Each row was made from one path, in order. Every step used is in the known rows, and no mark comes twice. Write each row's path.
In the rows, 100 means zero.
Known rows
N, G, R, Z, C: 94, 128, 85, 134, 113, 107, 118, 120, 103, 103, 93, 121, 94, 73, 82, 164, 90, 127, 62, 127, 122, 106, 85, 119, 93, 80, 120, 106, 99
H, C, R: 87, 118, 113, 89, 99, 125, 86, 107, 150, 99, 110, 102, 116, 87, 105, 118, 106, 103, 85, 111, 76, 105, 103, 78, 106, 82, 93, 100, 110
R, G, N: 96, 111, 95, 111, 121, 96, 96, 117, 125, 103, 103, 100, 96, 77, 117, 110, 104, 90, 103, 95, 87, 104, 88, 73, 76, 85, 76, 111, 76
G, R, Z, F: 102, 95, 76, 115, 137, 108, 103, 104, 128, 101, 72, 123, 99, 103, 91, 149, 81, 140, 63, 105, 147, 111, 91, 121, 90, 69, 106, 102, 112
K, C, R, Z: 103, 113, 125, 91, 112, 142, 83, 68, 125, 108, 94, 142, 103, 104, 91, 142, 97, 121, 74, 121, 103, 117, 82, 115, 83, 104, 88, 73, 108
H, F, C, K: 102, 80, 81, 131, 122, 119, 120, 95, 93, 113, 146, 113, 81, 62, 98, 78, 79, 62, 95, 113, 92, 109, 83, 135, 150, 106, 109, 89, 103
N, G, R: 91, 118, 77, 130, 110, 93, 104, 122, 92, 101, 111, 95, 125, 71, 85, 126, 96, 109, 98, 112, 130, 103, 97, 114, 114, 93, 110, 124, 111
Z, F: 107, 93, 106, 106, 108, 107, 106, 94, 115, 108, 82, 93, 102, 96, 104, 108, 100, 122, 89, 91, 112, 93, 96, 107, 84, 83, 101, 90, 114
G, R, Z, F, H, C: 106, 97, 81, 118, 118, 107, 101, 107, 146, 103, 84, 125, 86, 90, 90, 153, 85, 145, 50, 83, 141, 112, 70, 86, 112, 64, 97, 94, 94
H, C, F: 93, 107, 82, 92, 111, 101, 95, 111, 150, 122, 117, 93, 84, 92, 112, 120, 92, 83, 75, 97, 69, 101, 97, 94, 95, 82, 114, 114, 105
C, N, G: 100, 108, 108, 129, 85, 86, 99, 141, 108, 111, 95, 81, 103, 69, 114, 113, 112, 95, 101, 110, 127, 82, 97, 113, 91, 122, 104, 97, 107
K, C, F, H: 125, 103, 104, 107, 98, 101, 97, 56, 88, 134, 121, 127, 64, 88, 86, 121, 96, 101, 75, 68, 92, 101, 73, 114, 102, 115, 89, 87, 99
F, H, C: 106, 103, 105, 105, 82, 99, 98, 101, 120, 104, 112, 102, 84, 87, 97, 103, 102, 105, 86, 77, 96, 100, 79, 65, 120, 95, 93, 93, 83
N, G, R, Z: 91, 115, 69, 126, 117, 101, 102, 126, 114, 93, 98, 115, 117, 87, 85, 143, 84, 123, 87, 130, 145, 109, 84, 120, 101, 86, 111, 116, 100
Z, C, K: 108, 95, 95, 123, 106, 117, 132, 91, 82, 110, 116, 120, 78, 65, 102, 89, 110, 103, 79, 108, 76, 92, 117, 101, 110, 86, 120, 85, 105
R, Z, F: 105, 93, 96, 102, 113, 114, 101, 99, 135, 103, 66, 114, 97, 110, 104, 126, 89, 136, 75, 111, 129, 100, 83, 114, 72, 77, 104, 83, 105
H, F: 102, 91, 100, 106, 98, 102, 93, 96, 128, 108, 128, 90, 89, 88, 107, 99, 83, 83, 91, 98, 94, 108, 78, 103, 115, 105, 106, 102, 89
F, H, C, N, G, R: 100, 114, 94, 145, 90, 79, 98, 151, 118, 112, 113, 92, 91, 51, 100, 137, 105, 107, 72, 85, 143, 96, 83, 87, 129, 108, 98, 107, 98
F, H, C, N: 112, 99, 115, 115, 79, 86, 94, 126, 129, 112, 100, 97, 69, 79, 115, 110, 108, 99, 76, 74, 111, 91, 84, 73, 116, 117, 88, 84, 87
H, C, N, G: 91, 112, 111, 125, 80, 93, 92, 154, 141, 119, 104, 70, 99, 65, 126, 119, 111, 89, 90, 107, 115, 84, 93, 93, 94, 110, 116, 95, 106
H, F, C, R, G: 93, 111, 110, 115, 126, 118, 102, 95, 132, 96, 128, 110, 99, 69, 101, 146, 92, 72, 85, 105, 86, 132, 81, 108, 136, 88, 74, 112, 98
N, G, R, Z, C, F: 97, 130, 63, 132, 125, 100, 119, 116, 118, 115, 100, 128, 80, 68, 86, 178, 85, 119, 50, 128, 105, 106, 86, 131, 84, 75, 124, 121, 106
Z, R, G: 91, 94, 100, 87, 88, 76, 98, 106, 117, 79, 118, 112, 94, 85, 120, 145, 115, 104, 84, 84, 96, 110, 97, 75, 103, 90, 109, 107, 84
N, G: 95, 113, 100, 118, 85, 100, 102, 117, 99, 100, 108, 87, 118, 79, 98, 102, 104, 105, 111, 112, 111, 90, 93, 107, 94, 100, 109, 105, 105
K, C: 109, 102, 122, 102, 100, 119, 94, 70, 89, 126, 110, 107, 90, 97, 97, 113, 99, 95, 91, 86, 99, 104, 89, 111, 93, 117, 103, 81, 107

Write each row's path
86, 116, 90, 137, 104, 88, 93, 160, 135, 118, 110, 78, 104, 56, 112, 140, 102, 93, 76, 104, 135, 96, 99, 98, 114, 104, 116, 113, 115 | H, C, N, G, R
109, 106, 102, 97, 114, 112, 94, 68, 104, 138, 117, 114, 76, 95, 98, 123, 94, 88, 79, 87, 82, 103, 92, 124, 85, 109, 106, 95, 114 | K, C, F
108, 110, 129, 131, 86, 103, 91, 111, 94, 136, 104, 89, 91, 67, 110, 125, 110, 91, 92, 97, 127, 86, 86, 122, 85, 138, 107, 77, 115 | K, C, N, G
98, 107, 109, 149, 97, 95, 102, 138, 105, 123, 122, 79, 81, 52, 108, 122, 85, 63, 93, 111, 123, 97, 64, 145, 124, 135, 101, 88, 102 | H, F, C, N, G
104, 110, 106, 106, 103, 115, 113, 97, 109, 105, 82, 126, 69, 101, 97, 140, 95, 119, 65, 116, 95, 104, 87, 104, 77, 88, 111, 82, 88 | R, Z, C
124, 108, 133, 107, 104, 140, 92, 53, 123, 113, 80, 148, 94, 93, 83, 148, 100, 156, 60, 92, 125, 106, 64, 108, 84, 93, 72, 58, 105 | K, C, R, Z, F, H
95, 102, 69, 106, 130, 102, 96, 109, 112, 93, 90, 128, 97, 108, 88, 141, 81, 119, 76, 116, 130, 118, 92, 114, 105, 86, 102, 111, 97 | G, R, Z
91, 119, 113, 107, 119, 124, 104, 94, 87, 93, 100, 121, 111, 86, 84, 125, 99, 95, 95, 120, 90, 110, 98, 128, 119, 102, 74, 91, 116 | F, C, R
87, 131, 106, 116, 141, 121, 101, 110, 112, 97, 106, 121, 107, 60, 100, 135, 102, 86, 101, 116, 78, 116, 84, 100, 94, 89, 51, 105, 92 | F, C, R, G, N
113, 97, 132, 112, 99, 106, 88, 95, 96, 136, 98, 103, 72, 86, 113, 119, 108, 87, 80, 83, 115, 97, 94, 117, 89, 137, 96, 70, 112 | K, C, N
95, 135, 119, 112, 122, 119, 107, 104, 129, 104, 101, 120, 92, 54, 111, 146, 117, 109, 76, 107, 57, 107, 97, 67, 69, 75, 67, 102, 85 | Z, C, R, G, N
93, 113, 112, 112, 117, 126, 97, 89, 113, 101, 128, 112, 99, 73, 90, 122, 82, 79, 88, 116, 84, 120, 74, 130, 134, 105, 79, 92, 106 | H, F, C, R
101, 104, 84, 144, 122, 94, 102, 146, 134, 111, 67, 104, 101, 73, 105, 162, 92, 135, 64, 118, 173, 95, 87, 133, 81, 91, 109, 97, 120 | C, N, G, R, Z, F
101, 117, 117, 98, 87, 115, 90, 96, 134, 93, 112, 116, 105, 79, 92, 118, 109, 117, 82, 92, 85, 102, 86, 65, 123, 89, 77, 92, 95 | F, H, C, R
109, 106, 115, 117, 101, 103, 109, 121, 117, 114, 70, 122, 54, 92, 113, 147, 103, 113, 53, 114, 108, 96, 92, 112, 73, 111, 106, 73, 92 | R, Z, C, N
100, 126, 124, 101, 101, 122, 111, 86, 104, 100, 98, 121, 96, 76, 94, 134, 113, 118, 71, 112, 69, 103, 107, 95, 93, 87, 92, 91, 108 | Z, C, R
108, 111, 122, 104, 93, 121, 98, 91, 150, 101, 95, 109, 106, 75, 99, 127, 110, 139, 69, 83, 100, 96, 85, 70, 107, 70, 78, 81, 109 | Z, F, H, C, R
99, 114, 84, 116, 124, 110, 114, 102, 102, 105, 86, 135, 75, 91, 86, 161, 86, 124, 50, 113, 111, 117, 94, 112, 97, 80, 110, 102, 94 | G, R, Z, C
91, 118, 86, 154, 121, 90, 109, 146, 70, 114, 101, 98, 98, 54, 90, 145, 95, 86, 90, 113, 148, 103, 95, 149, 126, 122, 94, 105, 120 | F, C, N, G, R
96, 108, 75, 132, 123, 107, 106, 121, 129, 101, 79, 108, 119, 82, 90, 155, 84, 145, 76, 121, 159, 104, 82, 127, 86, 69, 114, 107, 115 | N, G, R, Z, F
109, 109, 128, 98, 119, 147, 88, 64, 137, 119, 77, 136, 105, 100, 96, 153, 98, 142, 63, 112, 117, 109, 81, 121, 67, 85, 89, 64, 122 | K, C, R, Z, F
105, 119, 113, 134, 86, 99, 112, 139, 116, 115, 78, 108, 70, 72, 113, 151, 106, 115, 65, 127, 121, 86, 83, 117, 69, 111, 114, 77, 97 | R, Z, C, N, G
101, 107, 106, 147, 111, 108, 112, 140, 112, 119, 63, 101, 88, 73, 106, 151, 94, 114, 79, 127, 154, 89, 72, 157, 80, 108, 100, 70, 118 | R, Z, F, C, N, G
86, 114, 81, 132, 110, 95, 89, 164, 156, 111, 95, 99, 97, 73, 112, 159, 91, 106, 65, 123, 148, 103, 85, 105, 102, 96, 117, 107, 103 | H, C, N, G, R, Z
116, 105, 111, 105, 104, 121, 100, 80, 135, 87, 70, 142, 104, 96, 87, 138, 100, 160, 70, 107, 126, 101, 75, 98, 92, 77, 71, 76, 101 | C, R, Z, F, H
102, 100, 106, 120, 120, 117, 117, 94, 84, 113, 81, 101, 92, 86, 93, 120, 92, 106, 89, 95, 113, 99, 89, 135, 101, 92, 94, 82, 118 | Z, F, C
99, 125, 121, 106, 108, 114, 117, 91, 123, 95, 97, 119, 96, 72, 104, 157, 122, 112, 67, 99, 69, 118, 115, 74, 94, 69, 87, 109, 101 | Z, C, R, G
97, 113, 88, 140, 109, 80, 99, 146, 101, 108, 101, 90, 106, 62, 102, 134, 102, 102, 87, 108, 146, 94, 103, 120, 110, 113, 105, 114, 115 | C, N, G, R
106, 114, 92, 106, 110, 101, 117, 90, 104, 123, 104, 113, 61, 81, 101, 134, 101, 96, 62, 98, 62, 97, 103, 110, 83, 88, 112, 105, 104 | Z, C, F
115, 102, 82, 106, 99, 83, 103, 85, 99, 108, 109, 120, 74, 90, 90, 110, 98, 106, 84, 82, 91, 96, 84, 102, 110, 100, 86, 106, 93 | C, F, H
114, 117, 67, 124, 126, 94, 118, 90, 104, 113, 96, 154, 48, 83, 73, 169, 85, 130, 37, 93, 103, 113, 78, 114, 108, 81, 98, 108, 86 | G, R, Z, C, F, H
93, 110, 87, 160, 121, 90, 103, 143, 97, 122, 129, 88, 85, 44, 95, 145, 75, 68, 80, 108, 140, 109, 71, 153, 142, 126, 101, 107, 110 | H, F, C, N, G, R
114, 95, 80, 123, 124, 98, 107, 92, 112, 97, 75, 136, 88, 97, 79, 145, 83, 155, 62, 87, 156, 108, 74, 107, 109, 74, 86, 96, 97 | G, R, Z, F, H
